What can hang from each mark
J: B X
X: J S
U: M
P: D U
B: D J R
D: B P
R: T
M: U
Y: M
S: H

Every row comes from one small tree of marks. The marks that hang from a mark follow it in brackets, in alphabetical order. Every link used is in the known rows. Which tree was each row made from?
Known rows
M[U]: [ 16 -14 -12 -23 -11  -4  -4  -2 -15  -3 -14  -1   1  -3 -11   6  -2  -5
   3  10  26  15 -19  -4   0]
R[T]: [ 15   4  -3 -33   4   0 -16 -14 -12   6   9   5  19  -5 -12  -9  -9 -15
  10  12  19   7 -28   4   5]
P[D[B]]: [ 19   6 -31  20  -4  32  14   2  11   0 -13  -9  24 -30   2   8  -1  -1
  58  11   8  -4  -3  -2  -9]
D[B[J R[T]] P[U[M]]]: [  6   4  -3  -4  30   9  18  -4   6  17 -42   0  51  -4 -17   7 -44   4
  64  16  78  29 -11 -10  14]
X[J[B[R[T]]] S[H]]: [ 15  -6 -16  44   2   8 -50   6 -27 -27   5 -40  16  24   2  42 -13   7
 -36   0  35  20 -49 -25 -26]
X[J[B[D]] S[H]]: [ 11 -12 -30  75 -27  21 -37  -2   2 -45 -10 -44  11  -9  13  27  -3  -3
 -15   6 -14  17 -21 -45 -25]
D[B[J R[T]] P]: [ 10  20 -16  -1  12   8  30  -2  -7   6 -28 -13  50 -26   7  12 -23  -6
  59  25  54  27 -31  -4  18]
D[B P[U]]: [ 12   6 -18   5   3  -3  43  -6  22   2 -21 -17  42  -1   4  10  -9   5
  72  22  29  11 -14  -1 -13]
X[J[B[R]] S]: [ 21   5 -16  55  -5  14 -33   2 -15 -31  -5 -47  16   7  -5  52   0  13
 -29   2  27  18 -27 -18 -25]
J[X]: [ -2 -14  -2 -36  -9   8   5 -11  -8 -18  -4   2   4   9 -21   6  -5 -13
 -14  27   0  13  -8   4  11]
B[D[P] J[X] R]: [-13 -18 -16  -5 -20  24  27   2   8 -23 -57  -6  25 -30   7  27 -19 -22
  32  45  22  35   2 -14  40]
J[B X[S]]: [ -3 -11  -5   4 -18  15  -3 -17  -7 -23  14 -25   9  -4 -25   9  -6  -2
 -34  21   1  12 -18  -7  -8]
P[D U[M]]: [ 11 -19  -7   4   7  29 -21  -1  21   7 -28   9   8   1 -30   6 -18   0
  48   4  30  -4  21  -6 -10]
P[D[B[J[X[S]] R[T]]]]: [-10   1 -21   8   5  43  -7  -3  -3 -16 -12  -7  34 -33 -20  19 -17  -2
  23  18  48  21   1  -7  24]
J[B[D] X[S]]: [ -8 -18 -18  20 -27  30  -5 -17   7 -22   0 -21  15 -29  -6  13 -12 -12
 -22  24  -7  17 -11 -18   7]
X[S]: [ 12  -3  -7   1  -3  -2 -26 -13  -9 -27  10 -21  14  -6 -14  10  12  -1
  -6  15   8  13 -14 -13  -2]
X[J[B[D R]] S[H]]: [  9 -20 -34  83 -14  21 -43  14 -10 -40 -25 -46  12  -4  26  58 -10   4
 -22   6  14  28 -28 -44 -17]
D[B[J R] P[U[M]]]: [  5  -4  -7  16  23  10  26   2  10   5 -59 -11  41  -4 -10  19 -37   9
  65  20  63  31  -1 -22   8]
D[B[J[X]] P]: [ -5   7 -10  -9 -15  13  58 -13  10 -23 -28 -13  35 -18 -17  -3 -13 -11
  40  40   7  22  -4  -4  13]
J[B[D[P] R] X[S[H]]]: [-14 -37 -27  39 -22  21  12  12   0 -35 -21 -32  22  -4  20  50 -18  -5
 -11  40  15  31 -29 -25   1]
D[B]: [ 17   6 -20   2   5   7  14 -10  -8  -3  -6 -10  25 -15   4   3  -6  -2
  28  12  10  12 -21  -6  -1]
J[B[D] X]: [ -4 -20 -22   3 -26  32  14 -15   8  -4 -18  -7  10 -29   1   5 -22 -19
  -5  26 -11  14 -15  -9  10]
Y[M[U]]: [ 11   3  -6 -18  -8  -6 -11  -3 -10   1   8 -17  -1  -2 -11  14  -7  -5
  -6  13  29  20  -7   2  23]

Write each row's tree
[-10  -9   1 -14 -17  11 -14 -22  -7 -38 -11 -14   8 -14 -33  -1  -2 -12
 -18  26   5  26   7 -21  22] : B[J[X[S]]]
[-24 -26 -14   7 -13  16   7  -4  23 -30 -52 -18  30 -20  -1  36 -18  -8
  34  39  44  40  15 -26  30] : B[D[P[U]] J[X[S]] R]
[ -2 -15 -20  18  -5  10  15   3  23   2 -74 -13  30 -33  24  27 -24 -12
  73  27  46  34   1 -26  29] : B[D[P[U]] J R]
[ 17  -1 -34  25  12  33   6  15  -2   6 -25 -10  26 -24  15  39  -8   6
  51  10  37   7 -10  -2   2] : P[D[B[R]]]
[-12   9 -11  -8   4  13  26  -8  -7 -28  -7 -18  52 -13 -17  21 -19  -1
  19  35  50  33 -18  -6  21] : D[B[J[X[S]] R[T]] P]
[-11 -18  -1  -8  -2  11 -22  -9 -21 -33 -24 -17   8  -8 -21  28  -8  -4
 -23  26  31  36  -2 -21  31] : B[J[X[S]] R]
[ 10   1  -3 -21  14   6 -23  -7 -24  10 -28  -1  18 -21  -3   7 -24 -15
  15  13  49  27 -25 -11  32] : B[J R[T]]
[ 15   5 -31  77 -24  23  -3  11  14 -41 -22 -53  37 -16  15  57  -2   4
  15  19  20  21 -23 -19 -23] : X[J[B[D[P] R]] S]
[-12  -1  -9 -14 -10   9  55 -16  23  -9 -41 -11  37  -9 -16  -1 -22  -6
  61  35  26  25   6  -9  11] : D[B[J[X]] P[U]]
[ -2 -22  -7  18   5  18   3   2  21  -1 -74  -4  29 -23   0  21 -37  -9
  63  25  52  35  11 -30  25] : B[D[P[U[M]]] J R]
[  7   4  -4  10  10   9  33 -13  22   1 -46 -10  40  -9 -22 -11 -29   2
  72  20  35  20   8 -19   2] : D[B[J] P[U[M]]]
[-16 -26  -9  21 -18  27  14 -14  36 -21 -17 -18  31  -5 -26  13 -28  -2
  12  31  18  18   7 -18 -10] : J[B[D[P[U[M]]]] X[S]]
[  4  10 -15  -5  17   3  30  -4   7  19 -40 -10  51 -16   8  14 -30   0
  78  20  71  29 -21  -8  16] : D[B[J R[T]] P[U]]
[-22 -44 -19  17  -9  21 -32   2 -16 -42 -44 -15   6 -19  10  34 -20 -14
 -19  32  18  46  -2 -48  41] : B[D J[X[S[H]]] R]
[  7  -3 -15  11  29  40 -16   0  10  28 -47  10  34 -23 -18   7 -45   4
  69   0  75  16   9 -15  18] : P[D[B[J R[T]]] U[M]]
[ 23  13 -13  51 -20  13 -27 -11  -2 -36   7 -46  15   1 -20  23   7   6
 -21   2   0   7 -20 -17 -34] : X[J[B] S]
[-22 -27 -15  14 -35  15   8  -5  13 -56 -33 -21  21 -21  -3   9  -8 -20
  13  45  -7  34   4 -38  21] : B[D[P] J[X[S[H]]]]
[ -7 -36 -13  17  -3  13 -17   5 -29 -24  -4 -27   0  18  -1  42 -18   4
 -50  23  21  28 -38 -23  -3] : J[B[R] X[S[H]]]
[ 11   3 -26  40  -9  20   6   6  26   5 -35 -25  43  -5  20  41 -28  -4
  48  12  51  16 -28  -5 -18] : X[J[B[D[P[U]] R[T]]]]
[-19  -9 -10  -7 -15  20   4  -6   5 -33 -23 -11  40 -31  -6  22 -17 -20
  15  40  39  35  -5 -12  39] : B[D[P] J[X[S]] R[T]]
[  6 -12 -21  16  -4  21 -16  -1  -7  -3 -58  -8  13 -47  22  22 -20 -19
  29  19  27  34  -7 -33  40] : B[D J R]
[ -6   1 -10 -27  14  19  11 -10 -22   3 -22   4  29 -15 -10  10 -34  -9
   9  22  47  33 -20  -4  36] : D[B[J[X] R[T]]]
[ 11  12 -16  -5  20  13  -1  -7 -23  14 -27  -6  34 -29   6   6 -28  -6
  34  10  51  29 -29 -13  30] : D[B[J R[T]]]
[  7  -3 -30  72 -16  17  -5   8  29 -27 -34 -50  38  -6  17  60  -9  10
  32  14  40  20 -14 -26 -24] : X[J[B[D[P[U]] R]] S]
[ 20  12 -28  56 -36  24  21  -2  28 -26 -26 -36  31 -22  11  23  -4 -11
  33  21 -10   6 -18  -9 -28] : X[J[B[D[P]]]]
